Each row was made from one small tree. Brackets hold a mark, then the marks that hang from it, in alphabetical order. Every link used is in the known rows. Write each row's tree.
Known rows
[kepa bude]: [ 3.81 -0.20 -2.73  0.37  0.60 -1.32 -0.60  0.25  2.59  1.23 -1.08  2.56
 -2.94 -2.82  0.26 -0.17 -1.50 -0.51  0.79]
[loni neda vofuz]: [ 2.01 -0.11 -2.97 -0.42 -0.84  0.55  0.49 -3.43  1.18  2.11  1.48  3.01
 -1.54 -0.90  1.53 -0.29 -0.74 -2.57  0.13]
[guzomi [kepa [bude [kuvuz pova]] [neda loni]]]: [ 1.00 -0.41  0.29 -0.21  1.67 -1.02  1.93 -1.17  1.94  0.03 -1.30  0.64
  1.71  1.43  0.13  1.90  0.23  1.17 -0.61]
[guzomi [kepa [neda loni]]]: [ 1.91 -1.36 -3.02  0.62  1.69 -2.69  3.31 -2.06  1.98  0.79  0.75  0.03
 -1.63  2.52  0.93  2.20 -2.04 -0.78 -0.67]
[guzomi [kepa bude neda]]: [ 4.37 -1.03 -3.23  0.97  0.60 -1.17  2.88 -1.59  4.02 -0.33 -1.22  1.38
 -0.65  2.11  1.05  2.67 -1.44 -0.41  0.39]
[kuvuz bude [neda loni] pova]: [-4.00  0.82  2.36 -0.27 -5.80  1.01 -0.26  5.49 -2.82  1.32  0.66 -1.93
 -4.64 -0.84 -1.18 -2.61  1.23 -5.72  2.74]
[kuvuz [bude kepa] [neda loni] pova]: [-4.00  0.32  3.54 -0.18 -5.75  1.56  0.52  4.37 -3.96 -0.58  1.15 -2.95
 -3.78  0.83 -1.93 -0.29  1.89 -4.47  2.58]
[guzomi [kepa bude [neda [loni vofuz]]]]: [ 1.88 -1.24 -2.33  0.58  1.74 -0.87  4.19 -3.09  3.18 -0.06 -0.68  1.08
  1.26  2.22  0.76  2.28 -1.58 -0.19 -3.03]
[kepa bude [neda [loni vofuz]]]: [-0.23  0.58 -2.31  0.29  1.66  1.28  0.11 -1.82  0.96  0.32 -1.39  2.68
  1.61  0.01  1.19 -0.05 -3.50 -0.48 -3.85]
[bude [kepa guzomi] [kuvuz pova]]: [ 0.40  0.46  2.43  0.02  0.75 -1.18 -3.15  1.42 -2.11 -0.37  0.77 -1.51
  0.23 -1.29 -1.21 -0.98  2.04  2.86  2.09]
[loni vofuz]: [ 2.30 -0.05 -3.37  0.03  0.36 -0.94  0.23 -0.85  1.55  3.22  1.62  2.15
 -2.72 -3.24  0.98 -0.96 -0.91 -2.50 -0.36]
[bude kepa [kuvuz pova]]: [ 1.05  0.53  2.30 -1.04  0.50 -0.81 -2.18  0.94 -2.03  0.98  1.29 -0.12
 -1.19 -2.24 -1.24  1.27  2.60  1.33  3.74]
[bude [kepa guzomi] [kuvuz [neda [loni vofuz]] pova]]: [-3.84  0.42  3.45 -0.64 -0.59  0.74 -1.25  0.66 -3.93 -0.34  1.84 -2.32
  0.95 -0.53 -0.64 -0.47  2.68  1.09  0.17]
[guzomi [kepa [bude [kuvuz pova]] neda]]: [ 3.02 -0.05 -0.50  0.00  0.56 -0.52  1.37 -0.52  2.92  0.24 -1.45  1.22
  1.09  1.15  0.55  2.00  0.80  0.51  1.48]
[bude kepa]: [ 3.18 -0.88 -2.01  0.33  0.64 -1.75 -0.07 -0.95 -0.29  0.23  1.77  0.26
 -3.87 -0.57 -0.34  2.26 -0.77 -0.30  1.93]
[guzomi [kepa [bude kuvuz] [neda [loni vofuz]]]]: [ 1.09 -0.86 -1.44 -0.50  2.35 -0.16  3.13 -3.27  2.95  0.46 -0.58  1.26
  2.57  1.02  0.82  2.12 -0.42  0.73 -2.11]

Write each row's tree
[-2.65  0.82  2.71  1.09 -3.34  1.94 -1.20  3.27 -2.57 -2.17 -0.21 -2.49
  0.96  2.08 -1.92 -3.08 -0.18 -1.67 -1.31] -> [kuvuz [bude [kepa guzomi [neda [loni vofuz]]]] pova]
[-1.73  0.59  1.47  0.16 -0.24 -0.17 -2.42  2.22 -0.46 -0.24 -1.52 -0.25
  0.62 -2.14 -0.21 -3.18  0.84  1.60 -0.29] -> [kepa [bude [kuvuz [neda loni] pova]] guzomi]
[-4.65  0.14  3.63  0.54 -5.47  1.25 -0.21  4.70 -4.01 -1.78  0.82 -4.03
 -2.78  1.62 -1.85 -2.17  1.44 -3.34  1.14] -> [kuvuz [bude [kepa guzomi]] [neda loni] pova]
[ 1.16 -1.58 -0.96 -0.86  0.81 -0.95  4.05 -2.37  2.95  1.27  0.46  0.62
 -0.07 -0.85  0.44  2.28  1.62 -0.43 -0.45] -> [guzomi [kepa [bude [kuvuz [neda [loni vofuz]]]]]]
[-1.86  0.21  0.00 -0.34  2.76  0.95 -1.76 -2.33 -2.02 -1.08  1.23 -0.75
  3.14  0.70  0.57 -0.23 -1.29  2.80 -2.01] -> [bude [kepa guzomi [neda [loni vofuz]]] kuvuz]
[-2.75  1.59  1.24  0.50  1.71  1.70 -2.73  0.26 -0.48 -1.04 -2.38  0.74
  5.51 -0.19  0.36 -3.63 -1.45  2.62 -4.41] -> [kepa [bude [kuvuz pova]] guzomi [neda [loni vofuz]]]
[-2.34 -0.60  0.51 -0.77  0.67 -0.16 -1.13 -0.73 -2.71 -0.59  2.26 -1.96
 -0.93 -0.41  0.25  0.50  0.75  1.50  0.97] -> [bude [kepa guzomi] [kuvuz [neda loni]]]
[-3.29  0.36  3.27 -0.47 -0.57 -0.09 -1.78  1.30 -4.06 -0.65  1.50 -2.51
 -0.26 -0.28 -0.69 -0.21  2.36  1.45  1.44] -> [bude [kepa guzomi] [kuvuz [neda loni] pova]]
[ 0.50 -0.32  0.36 -0.27  1.62 -0.23  2.76 -1.80  2.12  0.38 -1.00  0.86
  2.93  1.13  0.26  1.70  0.62  0.71 -1.81] -> [guzomi [kepa [bude [kuvuz pova]] [neda [loni vofuz]]]]
[ 3.60 -0.65 -2.31 -0.26  1.22 -0.53  1.98 -1.79  3.78  0.30 -1.08  1.56
  0.62  0.97  1.09  2.54 -0.35  0.60  1.31] -> [guzomi [kepa [bude kuvuz] neda]]
[ 1.69 -1.71 -1.09 -0.68  0.99 -1.72  3.61 -1.68  2.81  0.97  0.23  0.36
 -1.30 -0.50  0.36  2.53  1.24 -0.02  0.77] -> [guzomi [kepa [bude [kuvuz [neda loni]]]]]
[ 0.36  1.56  1.78 -0.80  0.32  0.98 -2.96  0.65 -2.42  0.14  0.51  0.31
  0.60  0.06 -0.21  1.65  1.19  1.00  3.54] -> [bude [kepa neda] [kuvuz pova]]
[-0.54  1.06  2.06  1.31 -4.11  1.42 -2.37  4.45 -1.91 -2.26 -0.79 -2.40
 -0.73  2.29 -1.75 -2.66  0.02 -1.76  1.60] -> [kuvuz [bude [kepa guzomi neda]] pova]
[ 1.18 -0.84 -1.10  0.94 -2.53  0.00 -0.91  2.01  0.14 -1.50  0.68 -1.99
 -2.99  0.05 -1.38 -2.05 -0.89 -1.58  1.31] -> [kuvuz [bude [kepa guzomi]]]
[ 1.54  0.49 -1.54 -1.21 -0.51  0.66 -1.38  0.45  1.48  1.81 -0.51  2.37
 -2.17 -3.65  0.96  0.35  0.51 -0.89  3.21] -> [kepa [bude [kuvuz neda]]]
[-2.85  1.10  2.71 -0.09  1.52  1.01 -2.47 -0.25 -3.36 -1.18  0.52 -1.31
  3.83  0.95 -0.49 -0.98  0.45  2.84 -1.52] -> [bude [kepa guzomi [neda [loni vofuz]]] [kuvuz pova]]
[-0.58  0.22 -2.29  1.74  2.02 -0.07 -1.70 -0.39  0.80 -2.03 -2.40  0.67
  1.98  1.53  0.94 -2.71 -4.63  2.08 -4.33] -> [kepa bude guzomi [neda loni]]
[ 1.77 -0.07 -2.38  1.64  0.66 -0.35 -1.54 -0.77 -0.72 -2.10  0.54 -0.67
 -0.65  2.65  0.71  0.39 -2.77  1.04 -0.03] -> [bude [kepa guzomi neda]]
[-2.02  0.90 -1.05  0.27  2.76  1.75 -2.07 -1.53  0.58 -0.82 -1.83  1.23
  4.93 -0.33  1.18 -3.11 -2.87  2.62 -4.88] -> [kepa [bude kuvuz] guzomi [neda [loni vofuz]]]
[-1.31  0.92  1.47 -1.20 -0.58  1.03 -0.75  0.97 -0.23  1.97 -0.58  1.70
  0.14 -3.65 -0.01 -0.54  1.83 -0.79  0.54] -> [kepa [bude [kuvuz [neda [loni vofuz]] pova]]]
[ 0.59 -1.04  0.91 -0.67  0.05 -0.97  3.64 -0.94  2.11  1.36  0.04  0.25
  0.27 -0.79 -0.26  1.88  2.70 -0.46 -0.20] -> [guzomi [kepa [bude [kuvuz [neda [loni vofuz]] pova]]]]
